Each row was made from one small tree. Brackets hold a mark, then the marks that hang from it, in the order of their numbers. Every link used is in the known rows. Write each row's tree.
In the rows, 128 means zero.
Known rows:
(Q_719 Q_241): [129 134 135 145 124 129 146 135 132 131 129 134 157 124 129 112 127 128
 138 141 132 126 142 139 122 143 113 124 147 131 106 127 119 128 141 142
 151 132 131 131 123 133]
(Q_465 (Q_992 (Q_731 Q_958))): [133 143 138 154 135  66 174 109 167  75 138 122 186 149 128 145 162 113
 115 153 140 113 178 143  98 109 157  89 123 131 185  89  95  45 124 105
 107 149 154 100 120 166]
(Q_514 (Q_719 Q_241 Q_620 (Q_896 Q_871))): [108 147 160 176  95 115 182 146 101 132 112 140 177 155  93  75 116 148
 173 121 148 123 173 124 131 191 106 159 153 136  77 138 100 137 138 157
 173 160 131  93 130 142]
(Q_958 Q_731): [116 132 124 137 123 127 136 110 136 106 128 148 151 130 135 134 147 113
 121 129 141 135 136 135 120 117 132 113 131 123 148 112 114  97 121 125
 116 135 146 124 125 139]
(Q_81 Q_33 Q_241): [111 137 117 158 138 129 179 134 141 123 155 151 151 126 146  94 128 115
 118 148 114 132 153 150 120 140 144 104 182 106 139 133 103 124 144 110
 139 146 136 144 130 137]
(Q_719 (Q_33 Q_827) Q_241 Q_620 Q_896): [154 155 160 187 127 126 181 148 130 128 139 135 206 119 135  82 118 145
 158 154 173 144 169 157 108 172  94 119 199 126  62 129  84 107 161 185
 181 153 132 136 111 133]
(Q_311 Q_992): [135 115 137 129 133 140 144 134 152 130 121 103 129 142 127 121 119 130
 120 135 141 129 144 127 130 136 141 124 118 149 137 141 133 118 124 111
 127 126 128 127 117 156]
(Q_719 Q_241 Q_620 Q_896): [140 137 150 159 118 127 156 140 114 130 129 132 168 125 114 102 129 143
 154 137 161 128 162 127 127 158 111 139 163 142  81 133  98 115 145 163
 160 145 115 118 112 130]
(Q_465 Q_992): [137 130 129 135 140 111 143 132 150 111 134 110 144 137 126 131 143 123
 127 143 122 120 150 137 119 123 148 122 120 141 152 122 120 104 132 119
 119 137 132 123 121 151]
(Q_465 (Q_992 Q_311)): [126 137 118 152 143  89 132 140 175 117 119  93 140 151 111 149 158 122
 116 133 111 110 146 129 132 113 168 132 112 145 169 126 125  88 127 119
 115 141 111 116 122 172]
(Q_514 Q_719): [113 126 130 135 110 124 127 131 104 137 124 136 141 139 110 122 117 137
 153 118 144 133 134 128 130 154 126 150 124 128 117 131 118 133 138 134
 132 132 121 111 138 134]
(Q_638 (Q_992 Q_311 Q_731)): [129 155 124 159 138  56 153 137 180 111 114 105 157 164 101 169 167 127
 114 144 126 103 167 125 120 108 176 118 123 135 177 108 121  63 124 108
 109 154 126  88 132 185]
(Q_896 Q_871): [113 138 135 138 123 119 155 129 137 121 115 129 124 147 125 108 127 123
 122 122 100 117 133 123 130 135 123 128 123 121 136 128 139 146 110 116
 139 141 151 119 135 133]
(Q_81 Q_241): [118 131 120 145 131 129 148 135 135 127 139 142 141 128 138 106 132 122
 127 138 115 128 135 141 126 132 133 115 157 112 134 131 117 129 133 122
 135 137 133 141 127 135]
(Q_81 (Q_33 Q_827) Q_241): [118 147 112 172 146 127 194 134 148 121 160 157 165 117 164  76 118 120
 112 158 118 144 151 168 108 147 130  93 202  86 134 128  94 121 138 106
 137 147 147 160 135 134]
(Q_638 Q_992): [135 136 130 136 137 112 143 135 151 118 127 117 148 144 117 144 143 127
 130 139 125 120 153 135 123 130 149 122 128 135 149 123 123 105 130 116
 119 142 139 117 127 153]
(Q_719 Q_33 Q_241 Q_620): [127 139 151 165 129 125 161 149 116 137 133 144 179 123 127  96 136 140
 164 152 170 151 147 134 101 153 102 121 166 147  74 130 119 111 167 168
 182 139 115 131 135 141]
(Q_719 Q_33 Q_241): [138 142 149 159 125 128 156 144 140 131 135 132 182 125 129 110 127 124
 149 150 141 132 151 152 114 151 107 114 162 134  92 126 114 124 162 170
 175 141 135 133 117 140]
(Q_958 (Q_731 Q_29)): [111 132 128 140 123 117 143  91 147  78 130 160 175 136 134 134 161  99
 110 121 155 138 146 137 115 110 144  95 130 119 174  99 101  71 116 123
 109 135 160 114 125 142]
(Q_465 (Q_992 Q_731)): [142 141 135 143 136  78 163 126 151  96 136 114 159 142 125 137 152 122
 123 155 136 112 169 134 102 114 152 108 121 135 162 103 113  76 131 110
 114 147 140 101 125 164]
(Q_465 (Q_992 (Q_311 Q_719) Q_731)): [125 148 134 159 149  53 152 153 154  97 136  98 162 155 128 145 155 121
 132 150 112 101 147 132 121 110 172 118  97 115 181 101 114  54 117 132
 120 145 105  82 131 176]
(Q_719 Q_514 Q_620): [119 112 125 127 127 113 130 130 109 136 116 137 124 117 130 119 129 143
 163 109 166 136 123  98 115 149 121 156 127 134  98 146 126 123 110 116
 131 117  87 108 158 120]
(Q_514 (Q_719 Q_241 Q_896)): [134 139 152 161  96 127 150 138 116 134 128 129 183 139  97 110 108 135
 162 125 148 113 171 145 143 180 115 155 155 128  88 133  83 131 151 171
 154 148 127 104 105 136]
(Q_638 (Q_992 (Q_731 Q_29 Q_958))): [126 148 140 157 133  57 181  95 180  56 134 142 215 161 118 159 177 104
 107 144 155 116 192 142  96 108 171  71 131 122 207  78  85  19 117 100
 100 152 176  86 126 170]
(Q_512 Q_871): [117 141 138 136 130 115 158 130 131 121 112 138 128 143 130 107 127 118
 125 128 105 121 125 119 122 135 119 129 116 118 137 118 143 141 117 117
 139 131 149 117 142 133]
(Q_465 (Q_992 Q_311 (Q_731 Q_29 Q_958))): [116 150 129 172 139  33 170 100 203  54 125 118 208 168 113 165 192  99
  93 136 142 106 184 136 107  92 189  82 114 132 226  81  87   4 114 104
  96 151 150  84 121 190]
(Q_827 Q_33): [121 129 128 139 127 133 151 130 133 118 136 140 146 128 137 110 121 118
 118 130 132 116 139 136 122 134 131 120 152 120 127 118 126 124 138 123
 132 142 132 122 135 138]
(Q_638 (Q_992 Q_731)): [140 147 137 144 134  78 164 129 154 103 129 122 162 149 116 151 153 127
 125 153 138 112 172 132 106 119 154 109 130 131 160 103 114  78 129 106
 113 151 148  95 131 166]
(Q_514 (Q_719 Q_241 Q_620)): [103 131 138 158 110 120 149 146  84 146 120 153 166 133 108  91 126 153
 180 134 176 151 146 121 111 172 105 152 145 144  76 133 113 122 155 147
 162 133 104 112 150 141]
(Q_81 Q_33): [122 134 124 140 135 128 158 129 133 123 143 138 140 126 135 115 123 121
 120 138 128 132 144 138 120 135 139 118 153 122 134 130 115 125 140 116
 132 137 132 132 131 131]
(Q_33 Q_827): [134 138 123 142 136 126 144 128 136 126 133 133 142 118 148 110 118 135
 122 136 131 140 127 145 116 136 115 117 148 108 124 124 118 124 122 121
 127 129 139 144 132 125]
(Q_311 Q_719): [122 125 139 129 138 125 127 148 105 121 143 129 135 126 144 117 116 127
 147 132 117 126 112 134 133 134 127 130 111 103 129 121 125 120 118 150
 138 122 114 115 132 120]
(Q_992 (Q_311 (Q_719 Q_514) Q_827)): [110 110 111 148 124  88 126 146 160 122 111 104 135 123 150 125 121 128
 162  99 129 111  94 110 147 156 140 160  90  78 144 132 112  91  81 156
 127 119  62  77 151 133]
(Q_992 (Q_311 (Q_719 Q_620) Q_827)): [ 98 122 116 159 134  97 133 158 129 124 116 118 133 129 145 106 139 145
 160 123 144 143  95 105 133 141 136 144  98  96 136 122 125  73 108 165
 140 126  62  94 157 143]

Write each row's tree:
[134 109 138 150 112 118 165 139 144  98 138 121 170 114 160  92  89 118
 161 106 144  92 132 130 146 184 128 151 135  63 120 122  80  99  95 172
 135 142  91  67 128 120] -> (Q_311 (Q_719 Q_514 Q_896) (Q_827 Q_33))
[108 136 124 164 127  57 156 127 166  76 123 124 174 142 144 126 152 114
 128 126 143 119 127 121 125 122 157 106  95  74 191  85  98  31  96 154
 119 136 105  65 144 157] -> (Q_992 (Q_311 Q_719 Q_827) (Q_731 Q_29))
[122 139 115 170 130  44 171 112 209  64 115 105 184 153 126 141 178 110
 106 136 150 113 164 123 111 111 177  99 104 113 213  86  93  14 110 124
 101 152 123  73 131 189] -> (Q_465 (Q_992 (Q_311 Q_827) (Q_731 Q_29)))
[128 126 145 159 125 113 159 145 122 140 124 140 178 115 131 102 128 142
 182 131 181 139 144 122 101 172 101 143 161 141  62 144 112 118 144 157
 178 130  95 113 146 132] -> (Q_719 Q_33 Q_241 Q_514 Q_620)
[141 141 160 157 100 127 142 139 118 130 134 120 178 145  99 124 109 133
 161 120 152 121 165 147 141 172 127 150 153 129  97 134  88 125 157 185
 155 154 129 102 105 138] -> (Q_514 (Q_719 Q_33 Q_896))
[128 140 113 168 130  54 165 130 198  92 111  92 160 149 127 140 166 124
 118 145 136 110 155 124 117 118 166 117 105 116 188  99 107  41 115 127
 107 153 110  82 131 186] -> (Q_465 (Q_992 (Q_311 Q_827) Q_731))
[132 125 155 138 138 104 163 147 131 109 138 108 151 146 142 116 117 129
 136 152 143 120 146 130 119 131 145 111 102 119 149 115 123  82 113 123
 132 128 123  92 126 160] -> (Q_311 Q_719 (Q_992 Q_731))
[137 137 143 155 122  61 140 144 147 110 125 100 156 139 120 152 121 124
 150 108 128  79 145 116 149 143 157 155 114  94 140 126  91  82  90 151
 124 140  84  58 122 140] -> (Q_992 (Q_311 (Q_719 Q_514 Q_896)) Q_731)
[127 125 158 140 139  94 171 129 142  81 141 121 176 150 141 117 131 116
 125 145 157 123 156 130 113 125 156  93 102 114 174 102 109  56 107 120
 125 128 137  83 126 163] -> (Q_311 Q_719 (Q_992 (Q_731 Q_29)))
[101 147 138 166 136  47 154 116 159  66 134 136 197 157 131 151 164 103
 115 127 135 112 145 133 120 103 169  89 106  94 204  80  92  20 100 134
 114 135 131  77 133 158] -> (Q_992 (Q_311 Q_719) (Q_731 Q_29 Q_958))
[115 145 134 152 136  70 138 150 133 114 130 115 145 146 129 142 138 126
 134 135 117 110 125 123 130 114 152 124 105 102 157 107 123  77 113 140
 129 135 101  86 138 153] -> (Q_992 (Q_311 Q_719) Q_731)
[138 117 139 136 118 116 137 128 116 130 120 123 138 120 117 122 120 143
 162 102 167 118 145 104 133 161 126 165 140 133  92 150 101 121 109 137
 132 131  92  98 129 117] -> (Q_719 Q_514 Q_620 Q_896)
[121 145 116 172 128  44 172 115 212  72 108 113 187 160 116 154 180 116
 110 133 152 113 169 122 115 116 181 100 113 108 211  87  96  15 108 120
 101 157 130  67 137 191] -> (Q_638 (Q_992 (Q_311 Q_827) (Q_731 Q_29)))
[143 147 166 175  96 127 159 145 123 135 135 127 206 141  99 107 108 132
 172 134 157 118 179 159 135 187 111 146 170 133  75 132  79 125 171 198
 178 158 132 105 101 142] -> (Q_514 (Q_719 Q_33 Q_241 Q_896))
[132 136 160 158 114 107 173 137 134 123 115 122 159 141 116 102 118 134
 165 104 146 112 158 112 127 176 116 154 151 129  85 150 108 133 113 154
 166 152 119  91 132 128] -> (Q_719 Q_33 Q_514 Q_620 (Q_896 Q_871))
[124 137 152 166 100 123 154 144  90 140 125 139 180 136  96  94 117 151
 179 127 176 133 169 128 129 183 110 161 158 141  70 136  89 120 155 169
 162 147 108 101 123 138] -> (Q_514 (Q_719 Q_241 Q_620 Q_896))
[130 116 144 146 128 102 176 144 153  98 129 103 156 138 158 101 116 131
 142 151 156 128 137 126 119 145 138 109  94  94 158 107 111  61 103 140
 130 129 113  79 133 162] -> (Q_311 Q_719 Q_827 (Q_992 Q_731))
[131 139 160 162 104 124 148 145  94 136 130 131 175 143  97 109 118 149
 179 122 181 141 162 129 128 175 120 156 155 141  78 138  94 113 162 184
 164 153 109 100 123 138] -> (Q_514 (Q_719 Q_33 Q_620 Q_896))
[138 121 163 145 143 138 153 161 137 124 143 102 162 141 144 108 108 126
 149 147 138 132 137 146 127 148 134 116 116 126 124 135 126 103 134 160
 162 126 118 115 117 154] -> (Q_311 (Q_719 Q_33) Q_992)
[127 158 143 191 146 100 158 171 152 129 139 122 198 127 152 100 119 129
 151 153 121 132 129 168 122 154 114 114 158  93 105 119 106  97 142 188
 181 139 110 128 127 148] -> (Q_992 (Q_311 (Q_719 (Q_33 Q_827) Q_241)))
[123 127 107 160 133  87 144 136 196 108 109  87 146 143 129 133 157 124
 122 132 123 118 136 126 134 128 162 132 104 121 177 118 114  68 117 137
 112 143 100 104 127 173] -> (Q_465 (Q_992 (Q_311 Q_827)))
[130 130 148 169 124 122 165 158 140 115 142 129 194 116 162  83 113 126
 173 152 143 136 125 153 119 172 101 115 136  85 101 112 100  95 142 208
 183 137 110 108 127 132] -> (Q_311 (Q_719 Q_33 Q_241) Q_827)
[131 129 145 147 127  95 175 113 170  95 125 115 172 154 129 135 140 120
 109 147 158 123 171 134 110 121 151  91 122 139 170 107 108  59 118  98
 115 135 152 104 116 171] -> (Q_311 (Q_992 (Q_731 Q_958)))
[124 152 135 159 147  53 153 158 157 104 129 106 164 161 118 158 155 126
 135 148 114 101 151 130 125 115 174 119 106 110 178 102 118  55 115 128
 120 148 111  76 137 177] -> (Q_638 (Q_992 (Q_311 Q_719) Q_731))
[123 141 151 167 107 124 154 146 116 140 131 140 194 137 112 104 116 133
 172 141 158 137 157 152 117 176 106 137 157 134  80 129 103 128 171 177
 178 145 128 115 128 145] -> (Q_514 (Q_719 Q_33 Q_241))
[ 99 128 123 176 130  97 151 166 133 127 116 124 163 126 145  91 138 144
 169 137 151 141 109 117 128 156 121 141 116  99 114 119 116  74 121 179
 163 129  64  96 151 147] -> (Q_992 (Q_311 (Q_719 Q_241 Q_620) Q_827))
[136 119 132 146 118 106 176 124 176 105 114 103 149 141 141 112 128 132
 122 146 167 129 154 121 115 139 139 109 111 120 157 113 114  70 113 118
 120 136 126  92 127 170] -> (Q_311 Q_827 (Q_992 Q_731))
[149 105 158 132 128 127 146 146 142 120 132  89 148 135 133 119  91 128
 157 111 140  97 147 125 154 171 143 156 110 114 119 152  98 114  92 144
 133 123  99  85 107 135] -> (Q_311 (Q_719 Q_514 Q_896) Q_992)
[104 138 123 171 125  55 159 130 171  83 122 118 178 143 149 135 149 118
 130 133 134 117 125 129 126 123 152 106  97  74 188  85  94  26  95 153
 119 139 105  72 138 157] -> (Q_992 (Q_311 Q_719 Q_827) (Q_731 Q_958))
[135 136 152 157 104 109 175 131 155 121 112 120 166 138 116 102 108 121
 149 107 115  85 167 127 143 181 112 153 151 116  95 145  97 150 101 141
 158 149 137  94 114 125] -> (Q_719 Q_241 Q_514 (Q_896 Q_871))
[119 114 145 150 132  99 180 150 128 104 126 114 153 135 156  86 125 147
 160 153 184 148 133 109 104 149 132 116  98 107 139 111 117  50 108 138
 137 128  92  78 149 162] -> (Q_311 (Q_719 Q_620) Q_827 (Q_992 Q_731))
[117 131 117 161 140  83 144 159 176 109 118  95 156 148 135 136 146 129
 144 132 114 116 124 129 141 140 164 133  94  91 176 112 114  62 104 154
 123 141  92  85 138 166] -> (Q_638 (Q_992 (Q_311 Q_719 Q_827)))
[158 128 152 145 115 118 141 129 148 125 131 109 165 125 119 136 111 123
 155 108 148 103 156 134 139 165 127 150 152 122  97 146  90 126 127 167
 148 141 116 101 106 122] -> (Q_719 Q_33 Q_514 Q_896)
[106 141 154 159  99 115 164 139  96 130 111 134 147 160  93  92 117 147
 163 108 143 124 159 113 136 175 120 164 134 132  99 139 109 137 124 143
 151 156 128  89 136 137] -> (Q_514 (Q_719 Q_620 (Q_896 Q_871)))
[118 129 105 173 133  91 167 138 202  98 118 100 163 145 138 115 149 114
 112 134 126 105 146 133 128 134 166 123 126 115 177 108 112  65 126 132
 117 157 105  97 134 184] -> (Q_465 (Q_992 (Q_311 (Q_827 Q_33))))
[113 150 136 165 151  50 158 163 133 110 125 117 162 158 117 144 165 142
 151 150 142 120 149 113 111 118 169 125 108 122 160 106 123  44 119 127
 128 147  93  74 154 180] -> (Q_638 (Q_992 (Q_311 (Q_719 Q_620)) Q_731))
[123 129 149 151 128  85 182  93 181  67 128 127 197 158 127 136 153 107
  99 138 172 126 181 135 104 113 162  74 121 134 196  95  94  32 112  94
 108 135 166  95 117 174] -> (Q_311 (Q_992 (Q_731 Q_29 Q_958)))
[132 149 138 154 133  66 174 113 169  82 131 129 189 155 120 159 164 118
 118 150 141 113 182 141 103 114 159  89 131 126 182  90  98  46 122 102
 108 153 161  94 126 168] -> (Q_638 (Q_992 (Q_731 Q_958)))
[122 119 137 160 118  83 194  90 202  57 119 122 203 151 143 120 152 109
 103 137 184 133 172 131 104 129 155  73 112 111 204  87  84  11 100 111
 105 136 156  83 122 175] -> (Q_311 Q_827 (Q_992 (Q_731 Q_29 Q_958)))
[125 149 127 162 141  45 160 116 188  75 123 110 179 161 110 156 181 108
 102 138 138 105 174 127 110  97 184 100 112 136 204  94 104  35 120 108
 102 151 135  86 126 188] -> (Q_465 (Q_992 Q_311 (Q_731 Q_29)))
